What can hang from each mark:
K958: K821
K198: K41 K519
K993: K198
K297: K41 K519
K41: K92 K297
K92: K519
K339: K41 K958
K821: K519 K958
K519: K92 K198 K821

Every row comes from one small tree of marks. The marks that hang from a mark follow it in brackets, in the order of their numbers. Every link used is in the known rows. Which tree was each row made from?
Known rows:
K821{K519{K198{K41}} K958}: -1.63  +6.14  -4.86  +0.36  +2.34  -2.04  -6.13  +3.17  +3.09  -3.51  -2.95  +5.76  -0.22  +0.50  +2.21  -0.22  -1.62  +2.59  +2.29  -3.19  +3.42  -2.29
K993{K198{K519{K92 K821}}}: +2.23  -2.05  -0.58  +2.46  +1.71  -2.64  +1.04  -1.62  -0.35  +0.31  -1.80  -0.34  -0.16  -1.00  +1.47  +1.85  -0.49  +0.97  -0.81  +1.10  -2.86  -2.02
K993{K198{K41}}: -0.82  -3.99  -0.40  +2.42  +1.94  -1.79  +1.49  +0.44  -0.74  +0.20  -1.95  +3.27  +1.71  -2.45  +2.13  +0.55  -2.18  +0.54  -1.04  +0.19  -5.05  +0.57
K41{K92}: +2.27  -1.39  +1.29  +2.69  +0.17  -0.71  -2.10  +1.89  -0.83  -1.05  -0.42  +0.54  -0.32  +2.62  -1.40  +0.63  -0.30  +0.45  +0.70  +0.11  -0.38  -1.55
K821{K519{K92}}: +1.63  +5.00  -2.05  -0.41  +1.60  -2.02  -3.20  +1.47  +0.33  -3.72  +0.66  -0.33  +1.05  -0.17  -0.60  +0.14  -0.60  +1.13  +1.46  -1.74  +2.38  -3.01
K958{K821}: +0.79  +2.19  +0.68  -0.33  +1.79  +0.24  +1.16  +1.95  -2.15  -0.64  -0.23  -2.24  -1.40  +0.22  -0.96  +2.77  +1.67  -1.38  -0.33  +0.12  -1.18  -1.83
K41{K92 K297{K519{K198 K821{K958}}}}: +1.87  +0.16  +0.25  +3.49  +2.61  -4.05  -2.89  +2.60  +0.17  -2.31  -1.66  +1.43  -0.06  +6.26  -0.71  -0.78  +0.31  +3.28  +1.17  +0.29  -2.10  -2.36
K339{K41{K92} K958{K821{K519}}}: -0.81  -0.68  +0.69  -0.02  +3.00  -2.96  -1.19  +7.35  +3.74  -3.86  -0.72  +3.52  +0.35  +4.06  -5.48  +1.60  -0.52  -2.75  -2.62  +1.12  -1.68  -4.49
K958{K821{K519{K92 K198{K41}}}}: +1.03  +5.06  -1.86  -0.73  +3.74  -1.35  -1.92  +2.31  -1.67  -3.16  -1.26  -1.34  +0.16  -0.65  -0.92  +3.04  +1.49  +1.56  +1.11  -0.70  +0.32  -4.54
K958{K821{K519{K92 K198}}}: +1.59  +6.24  -1.65  -1.58  +3.21  -1.16  -1.90  +1.89  -1.63  -2.54  -0.76  -2.28  -0.20  -0.03  -0.46  +2.95  +2.25  +1.74  +1.10  -1.25  +1.13  -4.69
K297{K41 K519{K92 K198}}: -2.01  +3.84  -5.29  -3.08  +3.15  -2.96  -2.40  +1.65  +3.10  -1.11  +1.53  -0.36  +4.84  -1.15  -1.22  -1.23  +0.10  +1.30  +0.01  +2.41  +0.53  -4.27
K993{K198{K41{K297} K519{K92 K821}}}: +1.59  -4.98  -1.08  +4.89  +3.49  -3.78  +1.60  -0.38  -1.03  -1.22  -2.80  +2.03  +0.70  -0.72  +0.53  +1.38  -2.20  +1.45  -0.92  +1.88  -5.63  -0.79
K297{K519{K92}}: +0.28  +2.69  -0.21  -0.45  +1.63  -3.13  -2.47  +1.44  +1.28  -2.31  +1.28  -2.32  +2.45  +0.63  -1.98  -0.10  -1.23  -0.03  -0.51  +1.18  -0.40  -3.39
K519{K92 K198{K41} K821}: -0.06  +0.50  -3.42  -0.72  +2.90  -1.55  -2.84  -3.22  -1.29  +0.86  -3.81  -1.26  +0.40  -1.80  -1.57  +2.16  +4.77  +7.25  +1.91  +1.43  -0.37  -6.81
K198{K41{K92{K519{K821{K958}}} K297}}: +1.27  -3.21  +0.38  +6.96  +2.48  -1.46  -1.90  +2.78  +0.43  -2.57  -3.27  +4.03  -0.93  +1.85  -3.03  -0.45  -2.32  +0.13  +0.70  +1.30  -3.76  -2.03
K519{K92 K198{K41} K821{K958}}: -0.68  +2.82  -5.11  -0.19  +3.18  -1.99  -5.03  -1.06  -0.80  +0.96  -5.00  +1.00  -0.78  -0.80  -1.08  +2.06  +4.13  +7.21  +2.00  -0.33  +0.26  -7.16
K519{K821}: +0.09  +0.16  +0.46  -0.17  -0.09  +0.28  +0.99  -2.51  +0.28  +0.66  -0.74  -1.61  -2.21  +0.05  -0.46  +1.09  +3.54  +0.48  +1.50  +1.56  +0.03  -2.22
K339{K958{K821{K519{K198}}}}: -1.43  +3.20  +0.02  -2.06  +2.45  -2.06  -0.85  +3.11  +2.11  -2.24  -0.33  +2.05  -0.91  +1.80  -1.45  +0.91  +0.20  -0.84  +0.17  -0.37  -0.32  -3.33
K821{K519}: +0.49  +3.83  -0.90  -0.22  +0.73  -1.11  -1.76  +1.12  +1.92  -3.77  +0.79  +0.98  +0.41  +0.15  +0.80  -0.33  -1.07  -0.47  +1.67  -1.10  +2.52  -0.86
K339{K41 K958{K821}}: -2.71  -1.59  +0.25  -1.79  +2.50  -1.96  +1.09  +5.54  +3.37  -1.30  -0.74  +2.66  +0.40  +2.15  -4.89  +1.34  +0.19  -2.86  -3.97  +1.57  -2.65  -3.07
K41{K92{K519{K198}} K297}: +3.91  -1.00  +1.61  +5.30  +1.57  -1.12  -2.44  +1.25  +0.23  -0.68  -2.61  +1.34  -0.22  +3.86  -1.63  -1.66  -0.65  +2.73  +0.39  -0.17  -2.07  -2.81
K519{K198{K41{K92 K297}} K821{K958}}: -0.75  -0.14  -2.96  +2.20  +2.72  -1.82  -3.38  -0.18  +0.25  +0.05  -5.17  +3.66  -1.76  +2.24  +0.34  +0.89  +3.07  +5.79  +2.40  +0.22  -0.98  -3.78

Which tree is each row?
-1.67  -1.26  -1.68  +0.13  +2.31  -2.81  -0.45  +3.06  +3.16  -1.26  -1.70  +2.19  +1.78  +2.93  -1.82  -0.74  +0.57  +1.29  -2.72  +0.95  -1.63  -1.29 -> K339{K41{K297{K519{K198 K821{K958}}}}}
+1.25  -4.41  -0.89  +4.07  +2.76  -2.96  +1.01  -0.93  -0.23  -0.83  -2.72  +1.48  +0.58  -2.03  +0.41  +2.12  -2.00  +0.73  -0.73  +2.27  -4.31  -1.90 -> K993{K198{K41 K519{K92 K821}}}
+0.42  -5.21  -0.17  +4.15  +2.18  -2.22  +2.03  -1.20  +0.86  -0.84  -2.67  +2.38  +0.12  -1.88  +1.40  +1.79  -2.30  -0.34  -0.52  +2.71  -4.21  -0.30 -> K993{K198{K41 K519{K821}}}
-0.96  +1.78  -1.49  -0.87  +2.75  -3.32  -2.96  -1.18  +1.91  -1.67  -1.31  -2.04  +2.18  -0.33  -1.67  +0.87  +1.66  +3.45  +1.10  +2.74  -0.51  -5.92 -> K297{K519{K92 K198{K41} K821}}
+1.36  -0.27  -0.75  +3.00  +0.62  -1.14  -0.77  -0.82  +2.64  -1.41  -1.71  +0.33  -3.15  +1.69  -0.72  +1.72  -0.69  -1.22  +0.68  +2.26  +1.62  -1.54 -> K198{K519{K821{K958}}}
-0.64  -1.93  -1.55  +0.97  +1.84  -0.83  -2.80  -0.31  +0.17  -0.35  -3.17  +2.37  +1.64  -0.07  +0.22  +0.67  +0.39  +4.70  +1.17  +0.89  -0.48  -2.28 -> K519{K198{K41{K92}}}
-1.08  +0.99  -1.96  +0.42  +1.98  -2.44  -1.14  +3.98  +3.63  -2.95  +2.71  +1.06  +3.32  +1.31  -2.14  -1.28  -1.97  -3.23  +0.04  +3.39  -0.42  -2.04 -> K297{K41{K92} K519}
-0.54  -3.45  +1.00  +1.32  +3.66  -3.48  +0.52  +7.63  +1.69  -2.62  -1.25  +3.89  +0.21  +5.90  -5.85  +0.66  -0.43  -1.64  -3.75  +1.12  -4.72  -2.64 -> K339{K41{K92 K297} K958{K821}}
+0.03  -3.25  -0.17  +5.42  +3.17  -3.40  -1.76  +3.83  +0.24  -4.03  -1.85  +3.83  +0.43  +3.21  -2.41  -0.19  -2.62  +0.25  +0.70  +1.85  -4.06  -0.84 -> K198{K41{K92 K297{K519{K821{K958}}}}}
+2.48  -1.57  +1.66  +4.24  +2.18  -3.86  -1.48  +3.78  -0.44  -3.46  +0.29  +0.94  +1.10  +5.97  -1.76  -1.36  -2.13  +0.71  +0.09  +0.71  -3.13  -0.26 -> K41{K92 K297{K519}}
-2.46  +0.29  -0.14  -1.91  +2.81  -2.44  +0.17  +5.97  +4.29  -3.11  -0.47  +3.18  +0.65  +2.17  -4.49  +1.18  -0.37  -3.11  -3.17  +0.96  -1.39  -3.42 -> K339{K41 K958{K821{K519}}}
+3.71  +0.14  +0.97  +5.59  +1.61  -1.18  -3.07  +1.09  +0.52  -0.36  -3.51  +1.70  -1.95  +4.50  -1.61  -1.18  +0.71  +3.00  +1.11  -0.37  -1.64  -4.03 -> K41{K92{K519{K198 K821{K958}}} K297}
+0.85  +3.89  -0.03  +1.53  -0.04  +1.54  -3.28  -2.78  +4.23  +2.16  -4.13  -0.02  -2.49  -1.28  -0.44  -0.17  +2.31  +1.67  +1.20  +0.26  +1.87  -6.48 -> K92{K519{K198 K821{K958}}}
-1.34  +5.70  -5.05  +0.87  +2.86  -2.59  -5.72  +3.52  +2.53  -3.79  -3.00  +6.07  -0.12  +1.42  +2.25  -0.71  -1.79  +3.08  +2.16  -3.48  +2.55  -1.54 -> K821{K519{K198{K41{K297}}} K958}
-3.58  +4.31  -4.95  -2.57  +2.45  -2.21  -1.81  +0.93  +5.12  -0.59  +0.26  +1.46  +1.86  -0.13  +0.16  -0.97  +1.61  +0.10  +1.17  +2.72  +1.31  -3.85 -> K297{K41 K519{K198 K821{K958}}}
+1.59  -3.25  -2.85  +6.28  +4.03  -3.74  -1.31  +1.31  +0.21  -3.75  -3.22  +2.47  -1.36  +1.68  -3.31  +1.56  -2.63  +0.88  +0.43  +2.94  -2.60  -1.99 -> K198{K41{K297} K519{K92 K821{K958}}}
-1.77  +1.72  -0.99  +0.68  +2.20  -2.94  -3.81  +0.58  +3.50  -2.02  -2.15  +1.10  +0.50  +1.53  -0.43  +0.62  +0.63  +2.03  +1.59  +2.11  +0.07  -4.57 -> K297{K519{K198{K41{K92}} K821{K958}}}
-2.39  +5.45  -6.18  -2.69  +3.32  -3.08  -3.30  +1.40  +3.52  -0.65  +0.29  +0.15  +2.47  -0.42  -1.19  -0.40  +2.14  +1.68  +1.01  +2.16  +1.16  -5.99 -> K297{K41 K519{K92 K198 K821{K958}}}
-1.86  +4.78  -4.93  -1.33  +2.79  -3.05  -2.09  +2.79  +3.17  -1.60  +1.64  -0.09  +1.81  -0.13  -2.54  -0.43  +0.75  -1.59  +0.53  +2.49  +0.16  -4.85 -> K297{K41 K519{K92 K821{K958}}}
-0.18  +6.84  -6.19  +0.80  +3.67  -3.49  -7.15  +3.88  +0.99  -3.81  -3.12  +4.87  +0.60  +1.22  +0.91  -0.25  -1.30  +4.67  +1.95  -4.06  +2.34  -3.75 -> K821{K519{K92 K198{K41{K297}}} K958}
+0.26  -4.39  +0.49  +5.26  +3.07  -3.14  -1.05  +3.68  -0.17  -4.22  -1.07  +3.27  +1.81  +2.73  -2.56  -0.54  -3.58  +0.15  +0.15  +2.17  -4.42  +0.02 -> K198{K41{K92 K297{K519}}}
